Known rows, with every way that one mark hangs from another
J_890[J_319]: -0.33  0.09  -0.96  0.88  -0.69  -1.80  0.76  -1.88  0.32  1.00  1.58  1.03  0.73  -2.53  -1.51  -0.29  -0.07  -1.34  -0.08  0.09  -0.06  0.92  -1.62  -1.37  0.65
J_876[J_851[J_447 J_588] J_890]: 0.77  0.44  0.47  -1.52  1.73  0.78  0.84  -1.07  0.52  -0.96  1.33  0.08  -2.11  -3.06  0.20  0.15  -0.73  -0.86  0.23  0.90  0.91  -0.43  0.41  -1.12  1.69
J_851[J_447[J_777 J_861] J_876 J_890[J_319]]: 0.07  -0.70  0.35  1.37  1.50  -1.13  -2.71  2.52  -2.35  -2.70  -0.95  0.40  0.43  5.54  -0.49  0.64  -0.69  -0.80  0.65  0.17  -0.93  1.66  0.26  0.13  0.84
J_851[J_447[J_861[J_777]] J_588 J_876 J_890]: -2.06  0.49  2.09  0.13  -0.85  0.42  -0.46  1.35  -1.39  -2.38  -2.30  0.53  0.17  5.38  1.83  0.11  -2.21  -2.44  1.57  1.42  -0.87  -0.34  -0.01  0.21  -0.12
J_890[J_319[J_276] J_851]: 0.29  0.22  -0.12  0.73  -0.62  -1.71  0.63  -2.62  0.30  1.57  2.07  0.21  1.11  -1.74  -0.70  0.05  1.06  0.92  0.30  -0.37  -2.67  -0.33  -1.22  0.65  0.35
J_319[J_276 J_777[J_447 J_861] J_890[J_851[J_588 J_876]]]: 0.08  -0.83  1.83  -0.61  -1.59  2.36  1.37  1.59  1.49  1.44  -0.12  -1.39  -0.67  2.28  1.22  0.47  2.95  1.89  1.03  -1.18  1.16  -0.28  -1.47  2.09  -1.10
J_777[J_319[J_276] J_861]: -0.50  -0.09  -0.19  1.32  -3.26  0.41  1.96  0.38  1.67  1.08  0.20  0.15  0.95  -3.87  0.04  -0.57  1.08  0.21  -0.30  -2.06  0.71  -0.66  -0.01  -0.57  -2.31
J_876[J_851[J_447[J_777 J_861] J_588 J_890[J_319]]]: 1.58  -0.02  -0.31  1.33  3.24  -0.13  -0.76  0.31  -1.73  -1.93  -0.66  1.12  -1.05  2.15  0.16  0.13  -1.52  -0.77  -0.02  -0.49  0.21  -0.07  1.12  0.45  1.35
J_319[J_890[J_851[J_876]]]: -0.39  -0.19  0.00  -0.07  -0.77  -0.85  -0.01  -0.57  0.04  1.79  1.55  -0.16  -0.57  0.64  -0.79  -0.55  0.44  0.48  -0.32  0.62  0.83  -0.10  -1.86  -0.28  0.66
J_276[J_319[J_777[J_861[J_447]] J_890[J_851[J_588 J_876]]]]: 0.27  -1.34  1.31  -0.40  -0.86  1.94  1.24  -1.48  2.09  2.75  -0.89  -1.75  -0.67  0.27  -0.89  -0.26  1.96  1.85  -1.33  -0.22  2.17  -1.31  -1.68  0.13  -0.65
J_276[J_319[J_890[J_851[J_447 J_588]]]]: -1.14  -1.84  0.31  -0.45  1.67  -0.08  -0.38  -1.90  1.56  3.65  0.64  -1.14  -1.54  0.52  -1.24  -0.75  -0.50  -0.23  -0.91  1.25  -0.38  -0.85  0.27  0.24  0.97
J_447[J_777 J_861]: -0.27  0.29  -2.43  0.64  0.54  -2.60  0.21  0.67  -0.47  -0.62  -1.06  0.93  1.78  -0.27  -1.86  -2.13  -0.56  -0.20  -2.24  1.03  1.45  0.62  0.10  -1.42  0.45
J_588[J_851[J_447[J_777[J_319] J_861] J_876 J_890]]: -0.42  0.42  -0.68  1.55  1.49  -0.10  -1.95  2.09  -2.60  -1.56  -2.69  0.13  1.41  3.80  0.43  0.34  -1.67  -0.12  -1.19  -1.32  0.37  0.43  2.76  -0.28  -0.62
J_851[J_447[J_777[J_319[J_276]] J_861] J_588 J_876 J_890]: -0.82  -0.82  0.97  1.00  -0.28  0.71  -2.57  4.12  -1.51  -1.37  -3.62  -0.27  1.24  6.16  0.42  1.08  -1.06  -0.06  -0.10  -0.48  -2.17  -0.19  2.38  1.57  -1.19
J_588[J_851[J_447 J_876[J_890]]]: -0.60  1.23  -0.03  -1.02  1.02  -0.05  -0.14  -0.21  -1.04  -1.15  0.34  -0.27  0.72  -0.25  0.04  0.64  -0.94  -0.43  0.53  1.25  0.00  0.94  1.15  -2.02  1.06
J_876[J_851]: -0.54  1.13  -0.60  0.35  -0.73  -1.17  2.16  -1.88  0.42  -0.16  1.69  1.04  -0.59  -4.02  -0.90  -1.05  0.30  -0.65  -0.94  -0.72  1.63  0.12  -0.29  -2.45  1.13
J_777[J_319[J_276 J_890] J_447[J_861]]: -2.23  0.29  -0.12  -1.19  -2.85  0.10  0.89  1.23  -0.08  2.19  -0.57  -0.13  -0.43  -1.09  -1.33  -0.48  2.29  0.11  -1.89  -0.60  1.38  0.36  -0.31  -0.01  -1.03
J_851[J_447 J_588 J_890[J_319]]: 0.43  -1.07  0.57  0.90  1.19  0.17  -1.01  -0.26  -0.44  0.33  0.57  0.98  -0.44  1.59  0.46  0.69  -1.51  -2.53  1.54  -0.13  -1.17  0.86  -0.15  -0.31  0.74
J_851[J_447[J_861[J_777]] J_876[J_890[J_319]]]: -1.23  0.94  1.36  -1.11  -0.57  -0.63  -0.44  -0.49  -1.19  -3.05  0.37  -0.26  -0.75  0.99  0.33  0.98  -0.81  -1.44  1.41  2.64  -0.83  0.40  -1.92  0.56  0.38
J_447[J_777[J_319[J_890[J_851[J_876]]]] J_861]: 0.28  -0.51  -1.16  0.73  0.09  -0.90  -1.45  0.82  -0.69  1.16  -0.76  -0.70  -0.34  1.64  -1.43  -0.55  0.08  1.64  -2.72  0.09  1.62  -0.96  -0.77  1.68  -0.64
J_851[J_447[J_777] J_588 J_876]: -0.47  -1.22  -0.38  0.39  0.91  -0.61  -2.50  1.97  0.66  -1.01  -2.07  0.21  1.65  4.15  0.12  -0.59  -1.65  -0.86  0.76  0.88  -1.42  0.78  1.32  -0.32  0.35
J_588[J_851[J_447]]: -0.70  0.75  -1.55  0.38  0.81  -1.06  0.19  -1.61  -0.09  0.31  -0.28  1.27  1.90  -1.56  0.40  -1.07  -1.31  -0.83  0.36  -0.13  0.04  0.66  2.12  -2.75  0.81
J_319[J_276 J_777[J_861[J_447]] J_890[J_851]]: 1.79  -0.01  -0.75  -1.25  -2.07  0.90  1.41  -1.03  1.63  1.79  0.29  0.29  0.08  -3.07  1.13  -1.16  3.00  2.77  0.00  -1.17  2.34  -0.51  -1.32  -0.75  -1.06
J_588[J_851[J_447[J_777] J_876[J_890]]]: 0.19  1.01  -1.49  -1.23  2.26  -0.41  -1.32  0.76  -0.98  -1.67  -0.50  -0.55  1.45  0.68  -0.03  0.12  -1.40  0.05  -0.06  1.19  -0.06  1.65  1.63  -1.69  0.97
J_851[J_447 J_588 J_876 J_890[J_319[J_276 J_777[J_861]]]]: 0.60  -1.28  2.60  1.79  -0.96  1.98  -0.18  2.85  -0.11  -1.65  -0.89  -0.04  0.17  4.26  2.01  2.45  0.48  -0.13  3.49  -1.61  -1.20  0.87  0.14  1.27  -0.95
J_861[J_447 J_777[J_319]]: -1.44  1.28  -0.85  -1.58  -3.93  -0.27  0.29  -3.42  1.84  0.70  -0.84  0.79  0.72  -4.52  1.02  -1.44  0.07  -1.57  -1.14  -0.66  0.62  -0.53  -1.83  -1.77  -1.83
J_276[J_319[J_890]]: -2.90  -0.19  -0.85  -0.60  -1.04  -1.38  1.62  -1.04  1.08  3.60  1.10  -0.59  -0.65  -2.44  -3.15  -1.24  0.34  -1.24  -2.19  1.00  1.95  1.13  -0.79  -2.51  0.81

Rows
1.33  -0.93  0.27  -1.38  2.66  0.20  -0.70  -1.51  0.57  0.43  1.54  -0.63  -1.34  -1.17  0.42  -0.14  -0.75  -0.24  0.13  1.68  -0.76  -0.81  -0.52  0.68  1.13 | J_876[J_890[J_851[J_447 J_588]]]
1.10  0.60  -1.18  -0.29  2.17  0.87  -0.06  1.31  -0.20  -2.10  -0.20  -0.67  1.27  -0.11  0.75  -0.25  -1.03  0.62  0.64  0.31  1.64  0.91  1.46  -1.38  -0.10 | J_588[J_851[J_447[J_777[J_861]] J_876[J_890]]]
0.90  -1.14  -0.54  0.11  1.92  -0.22  -0.62  -0.41  -0.15  1.62  -0.51  0.76  -0.80  1.60  0.08  -1.33  -1.02  0.20  -0.28  1.69  0.83  -1.65  0.39  1.00  0.98 | J_319[J_890[J_851[J_447[J_861] J_588]]]
0.33  0.35  1.49  0.52  0.35  0.90  0.36  -0.59  -0.65  -0.53  0.86  1.00  -0.94  0.58  1.03  1.50  -0.34  -0.97  2.10  -1.31  -2.15  0.11  1.28  -0.04  1.04 | J_876[J_851[J_447 J_588 J_890[J_319[J_276]]]]
-0.19  -0.22  1.76  -0.97  -0.29  0.77  -0.92  0.95  -0.15  -0.49  0.10  -0.65  0.30  1.97  -0.32  2.35  -0.29  -0.58  2.21  1.80  -3.42  0.60  -0.05  0.92  0.68 | J_851[J_447 J_588 J_876[J_890[J_319[J_276]]]]
3.11  -1.43  -0.94  -0.48  3.81  0.97  -0.77  0.08  1.50  -0.63  1.08  -1.06  -0.80  -0.92  1.32  -1.14  -0.87  0.78  0.35  0.85  0.83  -0.95  -0.08  1.32  -0.07 | J_876[J_890[J_851[J_447[J_777[J_861]] J_588]]]
0.94  -1.02  0.65  1.34  1.78  -0.80  -2.53  0.92  -0.72  -0.94  -2.09  -0.36  2.17  5.90  -0.13  0.76  -0.54  1.83  0.92  0.93  -4.44  -1.24  1.16  3.22  0.39 | J_890[J_319[J_276] J_851[J_447[J_777 J_861] J_588 J_876]]
0.82  -0.23  -1.41  -0.50  -2.88  1.56  1.07  -1.29  2.10  2.58  0.07  0.69  -0.61  -4.97  -0.02  -1.71  1.28  -0.01  -1.29  -1.51  4.06  -0.66  -1.47  -2.15  -1.85 | J_777[J_319[J_890] J_861[J_447]]
-1.24  -0.24  0.73  0.01  -3.23  1.06  1.66  0.45  1.95  0.80  0.61  -0.63  0.30  -3.14  0.29  -0.62  2.82  -0.02  -0.35  -2.64  0.61  0.16  -0.44  -0.21  -2.30 | J_777[J_319[J_276] J_447 J_861]
2.61  -0.57  -0.07  1.81  2.77  1.48  0.13  0.08  0.35  -1.74  0.86  0.70  -1.40  0.24  1.68  -0.01  -1.12  -0.70  1.56  -1.98  1.18  0.03  0.70  0.16  0.22 | J_876[J_851[J_447[J_777[J_861]] J_588 J_890[J_319]]]
1.55  0.23  -0.35  -0.65  1.51  -1.09  0.50  -3.23  -0.23  0.98  3.86  -0.52  -1.19  -4.11  -1.33  0.45  0.56  0.04  -0.73  0.96  -0.23  0.01  -3.01  0.57  1.16 | J_876[J_890[J_319 J_851]]
-0.28  0.51  0.31  0.62  -1.63  -1.06  0.75  0.53  -0.99  -0.02  1.01  0.64  0.22  -0.47  -0.10  1.39  1.26  -0.57  0.72  -1.32  -0.57  2.21  -1.07  -0.54  0.13 | J_851[J_890[J_319[J_276 J_777]]]
0.54  1.24  0.76  -0.86  0.58  -0.36  1.12  -0.64  -1.36  -2.02  1.54  0.33  -1.28  -2.49  -0.86  1.19  0.99  0.78  0.44  0.87  -0.75  -0.15  0.51  -0.16  1.69 | J_876[J_851[J_447[J_861]] J_890[J_319[J_276]]]
1.03  -0.09  1.70  0.20  -1.57  1.66  1.97  1.42  0.54  -0.69  0.24  -1.01  0.16  -0.37  -0.25  2.35  1.13  0.72  1.40  0.41  0.20  0.21  -1.96  1.41  -0.77 | J_851[J_588 J_876[J_890[J_319[J_276 J_777[J_861]]]]]
-1.78  1.19  0.93  -0.06  -1.56  -0.77  -0.10  -0.06  -1.48  -1.93  -0.35  1.08  0.43  1.91  1.69  0.47  -0.72  -1.61  2.08  0.51  -2.26  0.65  -0.12  0.08  -0.19 | J_851[J_447[J_861[J_777]] J_890[J_319[J_276]]]
1.19  1.07  -0.75  -0.96  1.92  -0.77  -0.23  0.35  -1.34  -2.64  0.80  0.07  -0.61  -1.38  -0.84  0.68  0.54  1.32  -0.14  0.88  -0.64  0.43  1.21  0.16  1.47 | J_876[J_851[J_447[J_777 J_861]] J_890[J_319[J_276]]]
0.24  1.25  0.90  0.80  -0.61  0.50  2.10  -1.37  -0.75  0.63  1.28  0.88  -0.40  -1.09  -0.16  1.32  -0.04  -0.88  0.65  -1.21  -1.18  -0.16  -0.19  -0.44  0.83 | J_876[J_851[J_588 J_890[J_319[J_276]]]]
0.33  0.18  0.13  0.69  0.93  0.84  -0.78  1.93  -1.05  -1.45  -2.15  0.38  -0.45  1.69  0.78  0.32  -0.79  0.29  -0.89  -1.59  -0.58  -1.02  2.96  0.96  -0.49 | J_876[J_851[J_447[J_777[J_319[J_276]] J_861] J_588 J_890]]
1.44  -1.04  -1.62  -0.18  0.88  0.11  -0.96  1.16  1.54  0.72  0.62  -0.13  0.09  0.16  1.66  -1.64  0.63  2.09  1.24  -0.39  0.45  -0.08  1.11  0.26  -0.69 | J_319[J_276 J_890[J_851[J_447[J_777[J_861]]]]]
1.34  -1.43  0.30  1.03  2.09  -0.56  -1.30  -2.63  0.89  1.05  1.11  0.51  -0.04  0.35  0.44  -0.03  -0.90  -0.40  1.07  0.39  -2.36  -1.01  -0.40  1.49  0.84 | J_890[J_319 J_851[J_447 J_588]]
-0.38  1.24  -0.83  -0.64  0.74  0.11  -1.35  2.13  -1.84  -1.59  -2.52  -0.86  2.02  1.31  -0.36  0.95  -0.58  1.55  -1.13  0.47  -1.05  0.03  2.91  0.49  -0.67 | J_588[J_851[J_447[J_777[J_319[J_276]] J_861] J_876[J_890]]]
-1.30  -1.87  2.40  -0.25  -0.08  1.79  1.71  0.04  1.99  2.46  0.35  -2.83  -2.01  1.66  -0.88  0.23  2.72  1.00  -0.99  -0.76  2.21  -0.11  -2.04  1.61  -0.54 | J_276[J_319[J_777[J_447 J_861] J_890[J_851[J_588 J_876]]]]
0.34  -0.19  -2.30  -0.40  -0.73  -0.86  -0.97  -0.16  0.97  2.91  0.41  -0.57  0.12  -1.74  -0.31  -0.88  0.56  1.71  -1.69  -0.93  0.00  -0.33  -0.18  1.06  -1.12 | J_447[J_777[J_319[J_276 J_890[J_851]]]]
-2.66  1.74  -0.85  -0.85  -4.32  -0.54  1.47  -0.37  0.21  1.58  -1.20  0.63  0.11  -2.17  0.33  -0.92  -0.23  -0.58  -0.90  0.52  1.19  -0.78  -0.81  0.06  -1.86 | J_447[J_861[J_777[J_319[J_276 J_890]]]]
-0.22  -0.06  -2.14  1.13  -0.31  -1.85  -0.36  0.64  -0.13  0.06  -1.40  0.42  1.28  -1.54  -1.66  -1.49  -0.51  -0.13  -3.15  -0.35  1.51  -0.08  0.20  -0.13  -0.88 | J_447[J_777[J_319] J_861]
-1.32  2.07  0.94  -1.95  -1.82  0.50  1.28  -1.22  -0.27  -2.57  0.14  -0.28  -1.81  -3.90  1.47  0.53  0.15  0.08  -0.15  0.33  0.04  -1.34  0.54  0.48  -0.71 | J_876[J_851[J_447[J_861[J_777[J_319[J_276]]]]] J_890]
